What can hang from each mark
q_984: q_189 q_456
q_740: q_456 q_668
q_307: q_456
q_668: q_740
q_217: q_231 q_390
q_189: q_984
q_456: q_132 q_231 q_307 q_740
q_132: q_456
q_231: q_217
q_390: q_217

Each row was made from one small tree. The marks that hang from a mark follow it in brackets, in the order of their numbers. Every link used is in the known rows. Write each row's tree.
Known rows
q_984(q_189 q_456(q_307)): [-15.0   2.0 -18.9 -42.3 -24.8  19.8  18.8  11.0   5.7  11.3   2.5  10.1
 -22.4  -1.7 -10.3  -5.8 -21.5   5.7  -0.1 -23.6  -1.7  11.7  15.4  10.4
  34.9]
q_189(q_984(q_456)): [  1.6 -11.0   3.0  -6.0 -20.8 -13.3  10.0  27.9   4.6  11.1   3.8  -4.0
  -7.9  -8.5   2.8 -16.5   8.7  -2.3   1.4  -0.1   8.0  -7.3   0.1  18.3
   2.7]
q_132(q_456(q_307 q_740(q_668))): [-25.6  -1.2  -1.7  41.9   3.0   9.5   0.0   3.7   4.2  -6.7   4.4   2.6
  11.7  -3.8   8.6   2.2 -14.8   3.9   6.7  10.9   2.0  12.0  -1.4 -17.8
   2.4]
q_217(q_231): [  3.3   6.7  -1.0  -3.7  -5.7  -1.0   1.9   7.4   8.6  -6.1   2.1  -2.5
  19.8  17.6   6.7   8.6  -5.5  -3.6   5.9  -5.3  -5.8 -14.6   2.5 -11.1
  -6.2]
q_668(q_740(q_456(q_307))): [ -7.2   4.8 -13.9  -0.4   9.6  33.8  26.4   2.9  -5.7 -12.2  13.3   5.1
  -5.2  -4.7  19.3  -2.7   2.6 -23.7  -6.6  -5.3 -15.0  15.5   4.6   6.1
   6.4]
q_740(q_456(q_231 q_307)): [ -2.6   3.4   4.6  12.0  -5.2   5.6   7.5   6.9   2.9 -11.4   0.7   4.4
   2.0   3.7   3.7  -2.5  -3.5  -8.7  16.5   1.4 -17.1   1.0   1.9  -1.0
  -7.3]
q_668(q_740(q_456(q_231(q_217)))): [  0.1   8.6   6.1   4.1   7.0  21.9  26.8  21.4  -8.8  -9.3  17.0   6.3
  -3.3  -5.0  21.9  -4.6  14.9 -16.5  -7.0 -12.1 -16.0   5.8   4.0   9.0
  -3.1]
q_132(q_456(q_231(q_217) q_307 q_740)): [-19.4   1.1  14.9  39.5  -2.0  -0.5  -1.7  19.1   3.1  -7.2   8.9   7.3
  15.1  -1.9   3.9  -1.3 -10.0   9.5  10.4   2.8  -7.7   8.1  -1.5 -25.1
 -10.8]
q_307(q_456(q_132 q_231)): [  7.4 -12.5  15.1  -4.6   1.1 -26.5  -2.8   7.7  14.4 -21.4  15.1 -10.1
  11.1   7.2   2.0 -10.4   0.2   2.1   5.4  -8.5 -15.0   5.7  -8.3   7.8
  -5.4]
q_668(q_740(q_456(q_231(q_217) q_307))): [ -7.0   2.1   0.0   4.9   7.8  25.7  27.0  16.0  -7.4 -12.7  14.9  10.2
  -2.9  -5.8  13.5  -5.0   5.3 -19.6  -5.0  -8.9 -17.3   9.9   4.4   4.3
  -0.8]
q_668(q_740(q_456)): [ -0.2  11.0  -7.3  -1.5   9.1  30.0  25.7   8.4  -6.4  -8.3  15.6   1.2
  -5.5  -3.9  27.7  -2.6  12.9 -20.6  -8.7  -8.8 -14.1  11.4   4.0  10.7
   4.2]
q_132(q_456): [ -9.4   2.9  -6.6  20.7   1.6  16.9  -2.1   6.0  -3.1  -7.0   6.5  -6.7
   9.6   1.2  22.3  -2.7   9.4   5.9  -1.2   8.7  -6.0   3.3  -1.8 -17.0
  -3.8]
q_456(q_132): [  3.0   6.4  -4.0 -17.0  -8.9  -9.5  -5.9  12.9  14.0  -5.3   8.2  -1.0
  -6.9   5.1   0.8   0.3  -4.0   1.0  -0.1  -7.6  -7.0   1.8  -1.4  17.1
  17.8]
q_740(q_456(q_132 q_307) q_668): [-13.6  -0.9  -9.6  10.8  -8.4   3.4   9.5  14.5   8.1 -20.1   1.0   7.6
  -5.4  -1.7   4.0   4.5 -12.2 -12.6   3.2   5.5  -5.3   0.8   2.8  23.6
  21.8]
q_132(q_456(q_231(q_217(q_390)) q_740)): [ -8.6  11.1  19.7  34.5  -4.9  -1.3   0.0  27.3   3.2  -2.0  10.0   5.4
  18.3  -4.1  16.8  -1.1   0.5  12.9  12.4   0.8  -9.5  -2.3  -5.7 -13.5
 -15.0]
q_456(q_132 q_231 q_307 q_740(q_668)): [-18.3  -4.6  27.2  30.9  -5.9 -31.6  -5.0  19.6  25.6   1.3   5.2  14.5
  -0.8   0.2 -26.5  -2.3 -33.5   6.3  24.5  -8.0   1.1   3.9  -4.4  13.1
  10.1]
q_390(q_217(q_231)): [ -4.7   5.6  -1.5   8.7  14.9 -20.7  -9.8   6.6   5.2   0.3   3.4  -0.9
   1.9  12.4   4.3   3.6 -12.0  -2.4  -9.3  19.4 -12.1 -14.6  -3.9  -5.5
  10.3]
q_984(q_189 q_456(q_231 q_307 q_740)): [-14.4   9.2   9.9 -20.6 -26.4   0.1  16.3  20.4  14.2  21.5   6.3  12.7
 -18.9   0.2 -14.6  -7.3 -26.8  12.7  15.9 -31.5  -1.3  11.3  12.4   9.4
  23.8]
q_307(q_456(q_132 q_231 q_740)): [  7.1  -1.1  27.0   4.0  -0.7 -38.2  -3.7   9.7  21.5 -15.3  18.9  -8.8
  12.7   6.5   4.4  -5.8  -8.5   3.6  11.7 -14.8 -12.1  12.4  -8.9   8.6
  -5.2]
q_132(q_456(q_307)): [-19.4  -6.5 -16.2  22.5   2.6  22.8  -1.2  -1.9  -1.4 -12.4   3.3  -1.3
  10.4  -0.1  10.0  -3.1  -5.1   2.3   2.2  13.5  -7.5   9.1  -1.2 -23.8
  -0.6]
q_231(q_217): [ -1.7   0.1   5.7  -9.3  -6.6  -8.3   5.1  23.9  -7.7 -10.3   3.8  11.9
   2.0  -7.0  -3.4   6.5   0.0   0.7 -15.1  -4.8  -1.4  -1.6   5.0  -0.1
   1.9]
q_984(q_189): [ -0.4  13.5  -9.7 -27.9  -2.3  11.4  10.8   3.1   4.6   6.0   4.7  -2.7
  -5.0  -2.1   7.6  -2.6  -6.3   6.2   1.0 -24.5   0.1   6.0  13.1  10.4
  10.6]
q_456(q_132 q_307 q_740(q_668)): [-19.7   1.0   3.9  13.4  -6.5 -20.9  -2.6   9.3  23.7  -4.5   5.4  11.8
  -3.8  -2.4 -17.4   6.4 -38.2  -1.7  11.0  -4.2   4.4  13.8  -0.9  16.0
  25.5]
q_984(q_456): [ -4.5  -2.3  -0.1 -15.7 -23.9   2.4   7.4  16.0   0.2  10.8   1.2   7.4
 -18.1   1.8  -6.1  -2.8  -1.2   3.4  -4.2  -3.6  -0.5  -0.7   1.5   7.0
  21.2]
q_456(q_132 q_740(q_668)): [ -5.2  14.3  16.7  11.6  -8.6 -28.6  -4.1  20.3  21.8   3.0  10.0   4.3
  -5.3  -0.2  -0.5   7.3 -18.3   3.6   6.4 -11.0   6.6   5.7  -2.5  26.1
  21.3]
q_307(q_456): [  3.8 -13.4   1.3  -5.3   6.7 -12.3   3.1  -8.7   3.6 -21.7   9.0 -11.7
  13.4   1.7   7.5  -4.3  -0.1  -4.1  -4.2  -1.0  -7.7  11.2  -5.1  -1.5
  -6.4]
q_984(q_456(q_132 q_740)): [ -2.2  13.6   9.4 -18.7 -32.1 -15.9   2.8  27.3  16.8  13.4  10.9   8.0
 -21.8   5.1  -3.4   1.7 -12.6   5.6   2.1 -14.8  -2.2   7.0  -0.2  19.6
  33.3]
q_456(q_132 q_231(q_217) q_307): [-11.2 -12.1  10.6  -3.7 -10.8 -18.3  -2.7  28.8  11.7 -14.4   6.8  17.1
  -0.8   0.5 -27.4  -4.9 -19.5   3.7   7.8  -7.9 -13.7  -1.0   0.7   4.0
   7.5]

Write each row's tree
[ -4.5  -0.7  18.7  33.3  -2.7  -2.5  11.6  20.0  -2.0  -7.0  -1.7   5.2
   0.8  -1.7   9.4  -1.2   8.2  -3.8   9.7   3.3  -2.0 -12.7   0.2  16.4
  -3.6] | q_740(q_456(q_231) q_668)
[-21.3 -11.2  30.8  48.3   3.0 -22.3   0.7   6.6  11.4   6.6  -2.9  15.4
   6.1  -4.5 -27.8  -2.3 -29.7   5.3  24.4  -0.1   8.1   2.6  -3.0  -4.3
  -7.5] | q_456(q_231 q_307 q_740(q_668))
[ -2.7  15.7 -12.6 -55.4 -32.7   7.4  14.4  28.0  14.0  12.9  11.9   4.3
 -28.2   3.1   1.9  -4.9 -10.2   9.8  -3.3 -33.5  -5.4   6.7  13.5  29.2
  44.0] | q_984(q_189 q_456(q_132))
[ -1.2 -12.1  32.1  27.2   7.5 -32.9   2.7   3.4  10.3 -11.7  10.2  -5.8
  17.1  -0.2   0.4  -5.9  -7.0   3.2   9.8  -5.9  -0.4   7.0  -8.5   2.3
 -14.3] | q_307(q_456(q_231 q_740(q_668)))
[  2.2 -13.2  14.7   2.5 -21.2 -18.4   9.4  32.8   5.1  13.9   4.1  -2.7
  -6.2  -7.3  -1.7 -21.0  11.3   1.7   7.7  -1.9   6.3 -12.1  -1.4  17.0
  -5.4] | q_189(q_984(q_456(q_231)))
[-12.5  -5.1   7.3  22.8  -8.0  -3.9   8.1  21.7   9.0 -16.3   1.3   9.4
  -3.2   0.6  -2.0  -1.8  -8.9  -7.0  12.6   2.8  -8.2  -6.1   0.3  21.6
  10.8] | q_740(q_456(q_132 q_231 q_307) q_668)
[ -3.7   6.9   7.1 -31.3 -25.7   6.4  16.7  26.2   5.5  20.8   6.2   6.9
 -20.8   1.6  -4.8 -11.7  -4.1  14.9   6.6 -30.9  -2.5  -0.9  11.9  14.9
  21.5] | q_984(q_189 q_456(q_231))
[ -3.8  -5.8   2.8  -7.4 -25.9 -22.7   7.1  30.3  17.3   9.1   8.6  -0.4
  -9.7  -7.3  -4.0 -13.4  -9.4  -3.6   7.9  -4.6   5.5   2.2  -0.6  23.0
  12.9] | q_189(q_984(q_456(q_132 q_307 q_740)))
[-11.3   4.6  27.3   9.2 -13.4 -35.2  -4.7  32.2  22.6  -5.5  12.0  19.0
   0.9  -0.1 -24.6   2.1 -32.1   6.3  16.6 -16.3  -9.4   8.8  -0.5   5.4
   7.3] | q_456(q_132 q_231(q_217) q_307 q_740)
[ -2.6  -7.1  13.1   7.6 -20.7 -22.5  11.4  31.5   8.1  15.4   4.7  -1.3
  -7.0 -11.2   1.7 -12.9   2.0  -0.6   4.5  -2.0  14.7  -5.4  -1.0  23.4
   4.5] | q_189(q_984(q_456(q_740(q_668))))
[-22.8  -5.5   7.4  30.2   2.2 -11.4   2.7  -3.6   9.7   1.1  -3.0  13.0
   2.8  -7.5 -18.6   6.5 -34.3  -2.8  10.8   2.9  11.6  11.9   0.3  -1.2
   7.8] | q_456(q_307 q_740(q_668))
[-15.1   7.8   7.7  40.8   2.0   4.1  -1.2  11.1   2.6  -0.9   7.4  -2.5
  11.0  -2.7  21.3   2.3  -0.3   8.3   3.4   5.9   3.6   5.9  -2.9 -10.7
  -0.7] | q_132(q_456(q_740(q_668)))
[ -2.5  12.2   6.8 -47.3 -35.3  -4.3  15.3  46.6  11.7  11.8  13.6  12.1
 -24.8   1.9  -5.6  -8.0  -6.8  15.7  -0.8 -38.2  -8.1  -0.6  13.8  26.7
  34.4] | q_984(q_189 q_456(q_132 q_231(q_217)))
[  3.2   1.2  23.5  -5.8 -12.9 -26.0  -3.9  40.0  10.4  -7.0  11.2   9.7
  -2.2   2.9 -10.5  -3.9   0.7   9.4   3.1 -14.2 -11.5  -9.3  -1.0  14.0
   3.2] | q_456(q_132 q_231(q_217))
[ -5.8  -8.8   5.0   0.9 -21.5 -17.8  10.2  23.9  10.1  11.5   4.4   0.1
  -6.3  -9.9  -4.2 -13.6  -7.0  -3.8   7.8  -0.9   9.0   1.2   0.3  14.5
   4.8] | q_189(q_984(q_456(q_307 q_740)))
[  6.2 -12.1  17.8  -8.9  -2.2 -30.5   0.1  19.3  10.5 -26.5  17.1  -4.3
  12.2   3.7   0.3  -7.2   0.3   2.3  -2.1 -10.9 -15.7   4.9  -6.0   8.0
  -4.1] | q_307(q_456(q_132 q_231(q_217)))
[  1.3  -7.2  29.5  15.1   1.4 -39.3  -1.5  12.7  20.0 -15.4  16.0  -6.4
  12.6   3.1   1.0  -5.5  -9.7   4.0   9.7 -11.2  -5.7   8.4  -9.1  14.2
  -2.4] | q_307(q_456(q_132 q_231 q_740(q_668)))
[ -2.1 -10.0  24.4  16.2 -20.3 -27.7   9.7  36.2   8.8  17.9   4.4  -0.1
  -5.3  -9.8  -2.5 -17.6   4.2   3.1  11.1  -3.7  12.9 -10.0  -2.6  21.4
  -3.2] | q_189(q_984(q_456(q_231 q_740(q_668))))
[  9.6  17.2  11.0  -1.2 -13.2  -6.4   2.6  23.3  11.2 -10.3   9.9  -1.2
  -3.3   8.5  16.1  -1.9   7.6  -4.0  13.2  -8.9 -20.5  -3.5   0.2  17.5
   2.2] | q_740(q_456(q_132 q_231))
[ -1.3   9.6  25.7  -6.6 -31.4 -23.1   1.2  34.8  18.1  17.5  11.1  10.0
 -19.3   6.8  -9.9  -4.2  -9.6  11.5  11.9 -17.3  -4.9   0.4  -2.0  17.6
  22.3] | q_984(q_456(q_132 q_231 q_740))
[-18.5 -10.6   0.6  34.7   3.2  14.9  -2.7   6.0  -0.5  -8.0   3.5   0.6
  12.7   1.6   3.9  -9.2  -1.6   7.5  11.3  11.0 -10.0   2.4  -2.9 -26.0
 -11.4] | q_132(q_456(q_231 q_307))
[-15.4  -5.7  -6.8  22.5  -2.1   9.9  13.8   5.1  -1.7 -16.5  -4.9   8.1
  -0.2  -5.1   3.5   4.1  -9.6 -13.6   3.0  10.5  -0.6  -0.4   3.5  12.0
   9.7] | q_740(q_456(q_307) q_668)
[ -9.0  10.4  24.5  37.9  -3.1  -5.9  -2.2  27.3   1.9  -1.9  12.1   2.5
  14.1  -0.6  16.4  -0.6   4.1  13.3   7.3  -2.2  -6.2   2.6  -2.3 -18.0
 -13.9] | q_132(q_456(q_231(q_217) q_740))
[  6.3  -0.8  30.0  -0.4  -3.9 -42.2  -1.2  21.6  17.9 -20.2  20.8  -3.4
  13.5   3.3   2.7  -2.5  -8.3   3.6   4.2 -16.9 -13.0  11.6  -6.7   8.7
  -4.4] | q_307(q_456(q_132 q_231(q_217) q_740))
[ -5.0 -11.5  16.2   9.7 -21.2 -23.5   8.6  28.8  11.2  14.3   4.8   1.7
  -4.6  -8.8  -9.0 -17.9  -4.8   0.1  14.3  -2.7   7.3  -3.4  -1.6  13.0
  -3.1] | q_189(q_984(q_456(q_231 q_307 q_740)))
[ -5.7 -16.6  -3.4  -5.4 -20.2  -9.5  10.7  22.2   5.3   7.5   1.8  -0.5
  -7.2  -9.7  -6.0 -16.8  -1.2  -4.8   3.1   3.2   6.9  -3.4   0.3  13.8
   4.8] | q_189(q_984(q_456(q_307)))
[ -4.7   0.6  16.9  25.4  -7.9  -1.8  16.4  31.9  -4.6 -12.3  -2.0  14.1
   6.1  -8.4   8.3   1.3   4.6  -4.6   7.1   3.8  -5.8 -19.2  -0.4  21.4
  -3.9] | q_740(q_456(q_231(q_217(q_390))) q_668)
[ -3.8 -16.2   6.0  -5.0 -24.9 -19.5   7.0  33.4  12.9   7.3   6.0   0.2
  -9.0  -5.9  -9.6 -21.1  -0.7  -0.7  10.0  -2.3   2.0  -7.4  -1.6  20.5
   5.8] | q_189(q_984(q_456(q_132 q_231 q_307)))
[ -5.3   8.1 -15.9  -8.9   5.3  28.8  23.4   9.5   1.0 -14.6  17.6   4.4
  -8.4  -2.5  19.3  -2.8   0.7 -23.1  -6.4  -9.1 -18.5  16.3   4.0  14.3
  14.7] | q_668(q_740(q_456(q_132 q_307)))
[  0.4  -3.6  13.0   2.7   0.9 -32.2   0.5   5.6  18.9 -19.3  16.0  -8.1
  10.4   1.2   7.7   0.9 -12.7  -1.8   0.1  -8.7  -3.0  15.2  -6.9  16.1
   8.4] | q_307(q_456(q_132 q_740(q_668)))
[-15.0   4.1  26.5  49.0  -1.3  -7.1   0.3  30.2   0.2  -2.1   9.6   4.9
  13.9  -3.9  13.2  -0.5   2.8  13.7   5.6   1.3   0.2  -1.3  -3.0 -13.0
 -11.1] | q_132(q_456(q_231(q_217) q_740(q_668)))
[ -3.1   4.2  18.6  17.3 -12.3 -13.3  10.4  40.5   3.8 -15.8   6.2  10.0
  -2.5  -1.7   8.0   2.0   5.5  -3.1   2.1  -4.5  -7.6 -12.3   1.9  28.4
   8.7] | q_740(q_456(q_132 q_231(q_217)) q_668)
[  1.5  14.7  -9.6 -10.1   4.7  25.3  22.8  14.9   0.0 -10.9  19.9   0.7
  -9.2  -1.5  27.7  -2.4  10.9 -20.3  -8.5 -12.6 -17.6  12.4   3.4  18.8
  12.2] | q_668(q_740(q_456(q_132)))
[-13.3 -15.6   7.4  -1.0 -22.4   0.0   7.1  15.4   2.6   9.6  -1.8  14.4
 -15.3   2.3 -24.2  -9.5 -12.0   5.3   8.6  -1.5  -4.5  -1.7   0.0  -2.6
  13.2] | q_984(q_456(q_231 q_307))
[ -2.1  -1.8  16.5 -19.3 -32.9 -15.9   4.8  43.7   6.9   6.1   8.8  14.5
 -20.0   4.0 -13.4  -5.6  -0.4   9.8  -2.1 -13.8  -8.5  -6.9   0.7  16.3
  23.5] | q_984(q_456(q_132 q_231(q_217)))
[ -4.7   5.3  -4.3  -0.1   5.9  24.1  22.7  14.6   1.6 -11.8  17.9   5.7
  -6.9  -1.2  15.1  -7.3   3.1 -19.2   0.4 -10.8 -20.4  11.5   2.7  12.7
   6.8] | q_668(q_740(q_456(q_132 q_231 q_307)))
[-14.2  -2.0  -2.5 -29.7 -24.8  11.5  17.1  18.0   6.9  15.3   2.9  12.4
 -20.2   0.3 -16.8 -11.9 -18.3  11.0   9.5 -25.7  -4.0   4.8  13.0   8.3
  23.7] | q_984(q_189 q_456(q_231 q_307))
[ -6.4   2.1  -2.2   8.6  10.5  28.3  25.2   7.8  -4.8  -9.5  13.4   6.1
  -3.5  -3.5  14.9  -7.1   5.2 -19.5   0.3  -6.9 -16.6  10.5   3.0   4.3
  -1.4] | q_668(q_740(q_456(q_231 q_307)))
[-13.7  -4.0  19.2   7.4 -23.4 -11.6   5.7  17.6   9.7  15.6   1.9  15.7
 -13.6   1.9 -22.2  -5.2 -20.7   6.6  15.0  -7.4  -1.4   5.0  -0.7  -1.3
  13.2] | q_984(q_456(q_231 q_307 q_740))
[-24.3  -5.3  15.1  54.5   3.8   2.4  -1.7  10.6   5.2  -2.3   4.4   4.5
  14.0  -2.0   3.0  -4.4 -11.6   9.8  16.1   8.7  -0.4   5.2  -4.1 -20.0
  -8.8] | q_132(q_456(q_231 q_307 q_740(q_668)))
[ -3.8  18.5  18.8 -21.9 -27.8  -5.4  15.5  28.0  12.7  26.8   9.8   7.6
 -19.6   1.6  -2.7  -6.9 -12.6  17.0  12.7 -36.7   0.1   5.9  11.2  16.4
  20.8] | q_984(q_189 q_456(q_231 q_740))
[  8.5  17.3  13.7  -5.6 -16.2 -10.4   5.7  35.0   7.3 -15.3  12.0   4.6
  -2.5   4.9  14.3   1.0   7.9  -3.8   6.0 -11.3 -21.4  -4.4   2.6  17.8
   3.6] | q_740(q_456(q_132 q_231(q_217)))
[  0.8   9.1   1.0   0.9   4.9  26.6  28.7  22.1  -7.4  -9.4  14.8   9.7
   0.6  -8.2  22.9  -5.0  11.5 -17.3  -2.2  -9.4 -19.5   1.1   1.2  14.1
  -3.7] | q_668(q_740(q_456(q_231(q_217(q_390)))))
[  4.4  17.4  36.6  13.1 -10.8 -37.2  -9.5  26.8  25.8   9.1  14.1   3.2
  -1.6   7.0  -4.9  -2.3 -11.8  11.1  22.6 -19.8  -6.5   1.6  -5.7  15.4
   1.3] | q_456(q_132 q_231 q_740)
[ -9.9 -12.2   6.7   3.1  -6.1 -12.6  -6.7  12.2  17.7  -7.1   3.8   8.7
  -2.5   5.3 -25.1  -9.3 -19.7   3.2  18.3  -4.4 -12.9   0.2  -2.9   3.9
   6.2] | q_456(q_132 q_231 q_307)
[  1.8  11.8   3.9  -4.3   3.0  17.4  23.7  27.9  -1.9 -11.8  21.0   6.3
  -6.9  -2.6  22.2  -4.4  13.1 -15.9  -7.0 -16.3 -19.4   7.1   3.5  17.1
   5.6] | q_668(q_740(q_456(q_132 q_231(q_217))))
[ -1.3  11.6   4.0 -42.7 -31.9   0.1  13.0  35.1  15.4  16.9  11.6   6.0
 -25.7   5.2  -4.2 -11.8  -6.8  15.7   6.4 -36.2  -7.7   0.5  11.0  26.7
  33.2] | q_984(q_189 q_456(q_132 q_231))
[-18.9 -10.1   3.0  30.2   0.1  11.2  -0.3  16.9  -4.2 -13.1   5.2   6.4
  13.4  -2.0   2.1  -6.0  -1.4   8.1   4.1   8.6 -10.6   1.9  -0.7 -26.3
 -10.5] | q_132(q_456(q_231(q_217) q_307))
[-12.8   6.7 -21.2 -54.5 -31.3  12.4  14.9  20.2  15.6   7.5   8.5   9.7
 -27.4   2.1 -10.1  -5.7 -24.3   6.1   0.0 -28.9  -6.7  13.1  14.6  22.0
  47.1] | q_984(q_189 q_456(q_132 q_307))
[ -0.5   7.8   1.6   0.2 -11.8  -1.0   3.2  15.7  12.9 -15.6   6.6   4.2
  -2.7   7.1   4.2  -2.5  -6.3  -7.6  16.5  -3.9 -21.9   2.0   1.0  11.0
   5.5] | q_740(q_456(q_132 q_231 q_307))
[-14.7  -9.5   9.6  34.9  -1.4   2.7  12.1  12.6  -0.6 -12.4  -4.9  10.1
   1.8  -3.4  -2.7  -1.8  -6.3  -7.7  12.9   7.9  -3.5  -7.1   1.4   9.6
  -1.2] | q_740(q_456(q_231 q_307) q_668)
[ -9.1  -1.0  12.3  28.7  -1.2   5.5  -0.7  24.8  -5.3  -7.8   8.3   1.4
  12.9  -0.1  13.8  -5.3  12.9  11.6   0.9   3.9  -9.1  -4.5  -1.4 -19.6
 -13.4] | q_132(q_456(q_231(q_217)))
